What can hang from each mark:
febomev: kavip rira
bukar: faleso
nela: faleso penar
penar: nela
faleso: bukar nela petikub rira
kavip: febomev tilifa
rira: faleso febomev
tilifa: kavip

Each row was made from one small tree. The marks that hang from a mark follow it in brackets, in alphabetical order. Every link used is in the known rows. Write each row's tree.
Known rows:
tilifa[kavip]: [-2.5 1.6 0.1 -3.8 5.0 -3.9 -2.1 0.5 16.4 -6.1 -12.7 13.6 5.8 -2.0 2.3 9.4 2.1 -8.8 -0.2 11.2 -1.2 -0.8]
nela[faleso penar]: [11.4 -19.0 14.1 5.6 0.9 -15.2 -1.1 -1.4 10.0 -13.0 7.7 1.8 -26.6 4.4 -6.0 -8.8 6.5 -2.4 1.5 6.1 -11.6 0.7]
penar[nela[faleso[bukar rira]]]: [2.3 -14.1 33.0 -7.4 15.5 -3.1 -10.4 4.2 65.0 6.0 0.8 -11.8 -14.6 -16.8 -41.9 -6.2 3.5 33.6 26.5 5.5 -41.9 -16.0]
bukar[faleso[petikub rira[febomev[kavip]]]]: [-14.9 -17.2 19.1 -15.4 -15.3 25.5 29.7 -17.9 -31.8 14.0 10.1 1.5 -0.6 9.9 -46.7 4.9 2.8 22.9 20.0 25.7 -24.4 -8.8]
nela[faleso[petikub rira[febomev]] penar]: [7.5 -25.7 10.0 -4.2 -16.5 8.2 14.2 -14.0 -2.9 1.1 20.3 -4.7 -11.7 4.7 -38.8 -8.9 13.9 8.5 25.1 30.5 -30.8 -23.7]
febomev[kavip]: [-7.2 -3.9 29.6 -2.6 -4.0 9.3 8.8 -16.5 1.8 13.1 0.1 2.8 -3.0 14.0 -3.5 -3.7 1.3 4.1 -7.7 -2.2 5.1 2.6]
rira[faleso[nela petikub]]: [12.8 -17.6 -16.7 -5.2 17.1 21.2 2.1 -3.6 -11.3 -1.4 -3.3 11.4 8.4 18.4 -35.5 -14.4 0.4 21.2 29.0 2.3 17.8 -23.6]
kavip[febomev[rira[faleso]] tilifa]: [10.2 3.8 -37.7 -6.8 -1.5 4.4 -24.4 0.2 -7.7 -6.1 -14.5 -0.3 -21.3 14.9 34.3 -9.3 14.6 -5.7 20.3 -11.4 7.7 16.1]
bukar[faleso[rira]]: [-8.2 -9.0 -11.7 -4.3 2.7 -0.7 -0.3 6.3 4.7 -9.1 5.6 4.7 -10.9 -4.2 -26.3 8.7 -0.7 14.8 13.0 13.5 -30.6 7.0]
kavip[febomev[rira] tilifa]: [5.3 9.3 -18.9 -8.6 -12.0 -1.3 -19.4 1.5 -6.7 -4.6 -14.0 1.9 -14.1 10.4 32.0 7.1 9.0 -11.0 10.9 -3.5 -1.3 13.0]
febomev[rira]: [7.1 -2.6 -11.2 -8.3 -9.1 0.1 -11.1 3.7 10.7 -2.2 -1.8 12.4 -13.7 -5.1 2.3 -0.7 -0.7 -3.9 1.1 6.3 -22.3 9.8]
febomev[rira[faleso[bukar nela]]]: [13.1 -17.1 5.7 -9.8 2.8 7.6 -25.0 5.2 31.5 3.2 -8.5 26.8 -30.4 8.0 -21.3 -20.7 -0.4 17.4 29.4 -3.2 -0.3 -4.5]
tilifa[kavip[febomev[rira[faleso]]]]: [8.0 7.4 -24.9 -5.5 7.5 2.7 -20.0 -6.0 12.7 -18.8 -22.0 8.5 -13.9 2.3 11.1 0.2 10.5 -9.8 14.0 7.8 -4.8 14.5]
rira[febomev]: [-2.5 -2.0 7.8 -1.8 -17.6 9.8 12.5 5.7 -23.6 8.0 6.3 -6.4 -11.5 0.9 1.6 -3.9 7.9 -6.7 0.8 8.1 9.5 -7.1]
nela[faleso]: [6.9 -9.6 2.2 2.1 9.7 -11.1 -2.1 -1.9 15.4 -13.1 4.9 -11.9 -7.9 1.5 -11.6 -1.3 1.6 4.7 4.0 1.4 -8.1 5.1]
kavip[tilifa]: [-1.7 -1.8 -11.3 -5.2 -5.2 -2.3 -5.7 6.4 -1.5 5.4 -8.7 5.6 -0.4 8.8 29.0 1.2 6.1 -6.1 4.9 -8.5 16.3 -2.0]
faleso[nela petikub rira]: [5.0 -12.3 -6.5 -10.6 9.1 21.6 3.8 -9.4 9.7 1.5 6.4 14.1 20.9 9.2 -57.2 -2.1 -3.7 24.0 24.3 20.6 -13.1 -30.6]
febomev[kavip[tilifa] rira[faleso]]: [1.7 -13.9 -10.8 -10.7 -10.4 11.6 -16.1 -6.8 11.6 15.5 -10.3 14.5 -23.1 25.7 33.1 -19.9 9.9 -0.2 8.9 -12.0 3.3 13.2]
febomev[kavip[tilifa] rira[faleso[bukar]]]: [-2.9 -15.4 18.6 -13.1 -8.6 8.2 -26.3 -12.6 35.6 20.7 -15.3 24.3 -32.9 20.4 28.7 -18.8 7.4 9.7 23.5 -19.0 3.1 10.2]
faleso[nela petikub rira[febomev[kavip]]]: [-4.5 -17.9 33.4 -16.6 -14.1 39.4 22.9 -23.2 -18.5 23.5 14.9 8.1 8.0 26.7 -59.3 -10.2 4.5 22.6 19.3 25.4 -4.6 -36.6]
kavip[febomev[rira[faleso[bukar]]]]: [5.7 4.0 2.5 -2.5 3.4 2.1 -26.0 -12.8 21.9 -6.0 -15.3 3.0 -26.3 1.1 1.2 -8.9 4.5 7.8 27.8 -11.2 -6.3 13.4]
nela[penar]: [6.2 -8.2 10.9 3.3 -10.2 -4.0 0.2 0.4 -6.7 2.5 4.0 14.2 -20.2 3.1 4.4 -4.8 4.7 -5.1 -0.7 5.4 -3.1 -6.4]

Write each row's tree:
[-2.6 -8.1 9.1 -15.1 -18.7 6.2 -12.4 -6.8 10.4 17.6 -10.0 16.2 -16.7 19.9 33.3 -6.0 3.9 -4.7 -1.1 -4.3 -7.0 11.2]
febomev[kavip[tilifa] rira]
[5.3 -22.3 35.3 -10.0 -5.2 13.5 -2.5 -15.6 27.6 10.2 4.9 34.2 -5.6 8.5 -56.4 -3.0 -1.5 27.8 36.8 18.8 -15.6 -40.9]
faleso[bukar nela[penar] petikub rira]
[-10.9 -6.3 24.0 -10.9 -27.6 17.9 14.4 -5.6 -27.5 29.7 -1.0 -1.5 -14.4 24.4 24.0 -9.0 15.5 -8.0 -1.3 -2.0 29.4 -6.8]
rira[febomev[kavip[tilifa]]]
[25.4 -26.1 -13.8 -10.3 -4.4 13.2 -7.9 1.4 -6.0 1.1 -0.6 34.2 -24.1 17.7 -23.6 -20.1 4.3 12.8 30.6 14.1 -9.3 -19.4]
febomev[rira[faleso[nela[penar] petikub]]]
[3.9 -12.8 33.2 -11.5 8.9 13.9 0.1 -10.0 14.5 7.5 -8.0 20.4 9.3 7.1 -42.4 1.6 -8.6 26.1 29.2 3.1 11.2 -28.7]
faleso[bukar nela petikub]
[9.3 -22.6 13.5 -2.6 -5.5 -2.6 6.2 19.1 -25.6 -6.7 4.7 31.9 -37.7 12.3 -20.0 4.0 0.9 7.7 9.4 15.2 4.1 -8.1]
bukar[faleso[nela[penar]]]
[0.4 -11.9 6.0 -3.1 14.3 8.8 -4.8 -19.0 13.3 5.6 -8.7 8.6 6.9 1.8 -19.2 -9.9 -1.5 26.2 35.9 -7.2 2.8 -11.0]
rira[faleso[bukar petikub]]
[17.5 -3.5 -26.5 -9.5 2.8 11.6 -24.8 7.9 -9.7 -7.5 -13.2 11.0 -24.2 26.0 14.1 -12.7 12.6 1.6 24.3 -6.7 21.6 0.3]
kavip[febomev[rira[faleso[nela]]] tilifa]
[7.6 -27.4 1.5 -8.5 -0.8 10.6 10.3 2.8 -15.6 -5.1 8.0 32.4 -12.3 9.8 -57.5 5.5 -1.3 26.9 31.1 31.0 -23.7 -24.2]
bukar[faleso[nela[penar] petikub rira]]
[9.0 1.9 -30.7 -10.7 8.4 10.5 -10.1 -19.6 3.8 -17.7 -23.6 9.7 8.0 5.6 -1.7 4.5 5.7 0.0 30.2 13.0 -14.2 6.8]
tilifa[kavip[febomev[rira[faleso[petikub]]]]]
[2.4 -20.2 45.3 -6.3 -25.4 14.8 1.6 0.7 8.3 19.3 13.4 25.5 -37.4 8.7 -40.2 -12.7 10.7 10.0 21.4 22.1 -2.1 -38.8]
faleso[bukar nela[penar] rira[febomev]]
[2.6 -14.1 0.9 -14.0 -9.7 29.9 15.5 -4.1 -15.1 13.0 11.9 7.4 9.3 9.1 -57.7 -5.9 3.9 15.4 24.9 29.5 -5.3 -40.4]
faleso[nela petikub rira[febomev]]
[3.4 12.4 -8.4 -7.6 -1.9 -4.6 -14.7 -5.3 12.9 -17.4 -20.1 10.0 -8.8 -0.8 7.8 15.2 3.0 -13.6 4.0 13.3 -14.7 11.5]
tilifa[kavip[febomev[rira]]]
[9.9 -17.8 7.5 -11.1 -0.9 20.7 -12.8 -4.3 8.0 9.2 -2.3 20.4 -26.5 28.1 -18.2 -25.4 1.9 13.0 11.0 0.8 0.4 0.5]
febomev[kavip rira[faleso[nela]]]
[10.9 -27.1 8.8 -8.4 -3.1 5.8 16.0 7.6 -33.4 -5.8 0.3 33.5 -16.1 11.1 -42.3 8.1 -2.2 19.3 23.7 21.1 -2.1 -17.8]
bukar[faleso[nela[penar] petikub]]
[5.8 -18.0 -2.8 -11.0 11.0 11.4 12.8 5.9 -27.4 -9.4 -2.1 16.7 4.2 8.3 -45.5 12.5 -7.8 22.9 23.4 15.6 2.4 -13.0]
bukar[faleso[nela petikub]]
[-14.6 -9.4 16.7 -11.6 -29.3 22.7 7.1 -11.9 -7.8 30.3 7.9 0.7 -10.9 24.6 4.5 -9.9 15.7 -0.8 4.5 8.0 3.9 -13.2]
faleso[rira[febomev[kavip[tilifa]]]]
[9.2 -16.5 0.4 -10.2 19.0 9.1 5.5 -1.1 29.3 -0.9 5.4 -14.5 11.4 -11.3 -51.8 -1.6 1.7 34.0 27.5 18.0 -45.9 -21.3]
penar[nela[faleso[petikub rira]]]
[11.9 -13.9 -30.1 -8.6 2.5 12.4 -8.3 -8.1 2.4 -2.6 -5.0 12.3 0.9 2.4 -9.5 -11.4 0.7 10.0 30.6 3.9 -20.4 2.1]
febomev[rira[faleso[petikub]]]
[7.2 -11.2 40.1 -6.3 16.5 -8.6 -7.1 12.3 46.1 1.7 -7.3 -10.0 -19.6 -12.5 -21.7 -3.1 1.1 26.9 17.3 -4.2 -19.4 -10.4]
penar[nela[faleso[bukar]]]
[7.8 -12.3 6.8 -5.4 15.9 -0.5 -4.0 12.5 37.9 -3.2 6.3 -16.8 -8.6 -14.0 -36.1 -5.0 4.8 24.7 14.4 12.4 -42.8 -13.2]
penar[nela[faleso[rira]]]
[7.9 -21.1 15.3 -10.0 -23.6 24.3 16.9 -4.2 -23.6 13.8 16.9 20.4 -8.4 16.9 -48.2 -9.8 10.7 9.2 25.1 35.2 -9.2 -42.9]
faleso[nela[penar] petikub rira[febomev]]
[-7.1 -14.2 24.0 -16.6 -22.9 29.8 8.1 -2.6 -11.4 31.1 9.2 8.0 -14.2 36.8 -14.4 -14.2 14.6 4.1 7.8 13.2 19.4 -27.1]
faleso[nela rira[febomev[kavip[tilifa]]]]
[-1.8 -17.1 20.3 -6.5 13.7 2.4 -4.6 -25.9 51.2 -7.4 3.6 -1.3 13.0 -4.8 -50.2 0.9 -4.8 32.4 35.2 8.6 -34.6 -14.6]
nela[faleso[bukar petikub rira]]
[-6.0 -13.3 -17.0 -8.8 5.8 8.8 9.0 -6.0 -5.8 -8.0 4.3 8.9 11.7 -4.5 -44.8 12.9 -5.7 27.4 27.9 20.6 -36.9 -3.3]
bukar[faleso[petikub rira]]
[-5.4 -21.3 25.6 -10.4 -5.7 21.8 21.8 -33.7 4.1 13.2 16.3 -15.9 5.0 15.9 -46.1 -10.4 7.8 19.6 18.8 22.1 -23.6 -14.6]
nela[faleso[petikub rira[febomev[kavip]]]]
[14.0 -20.9 13.0 -5.6 -2.8 11.9 8.7 -3.3 -18.2 3.3 1.2 29.0 -1.8 14.7 -31.6 -2.3 0.2 12.2 17.0 16.5 5.6 -31.4]
faleso[nela[penar] petikub]
[-8.0 -17.5 38.6 -9.6 -7.4 29.9 14.5 -33.1 -10.2 27.7 -1.8 -0.4 -6.3 19.2 -17.6 -20.5 7.9 22.4 32.0 -3.1 17.2 -17.9]
rira[faleso[bukar petikub] febomev[kavip]]
[5.0 2.0 -5.9 -8.0 -1.8 1.4 -31.1 -6.6 16.0 -0.8 -21.6 7.6 -28.0 9.7 26.4 -7.4 11.8 4.4 33.5 -17.6 11.1 10.7]
kavip[febomev[rira[faleso[bukar]]] tilifa]
[-7.7 -15.0 -11.6 -13.2 -12.5 18.0 21.6 -2.9 -37.2 3.7 10.8 0.3 -1.1 -5.1 -42.5 6.5 3.3 17.4 29.3 29.0 -29.6 -11.3]
bukar[faleso[petikub rira[febomev]]]
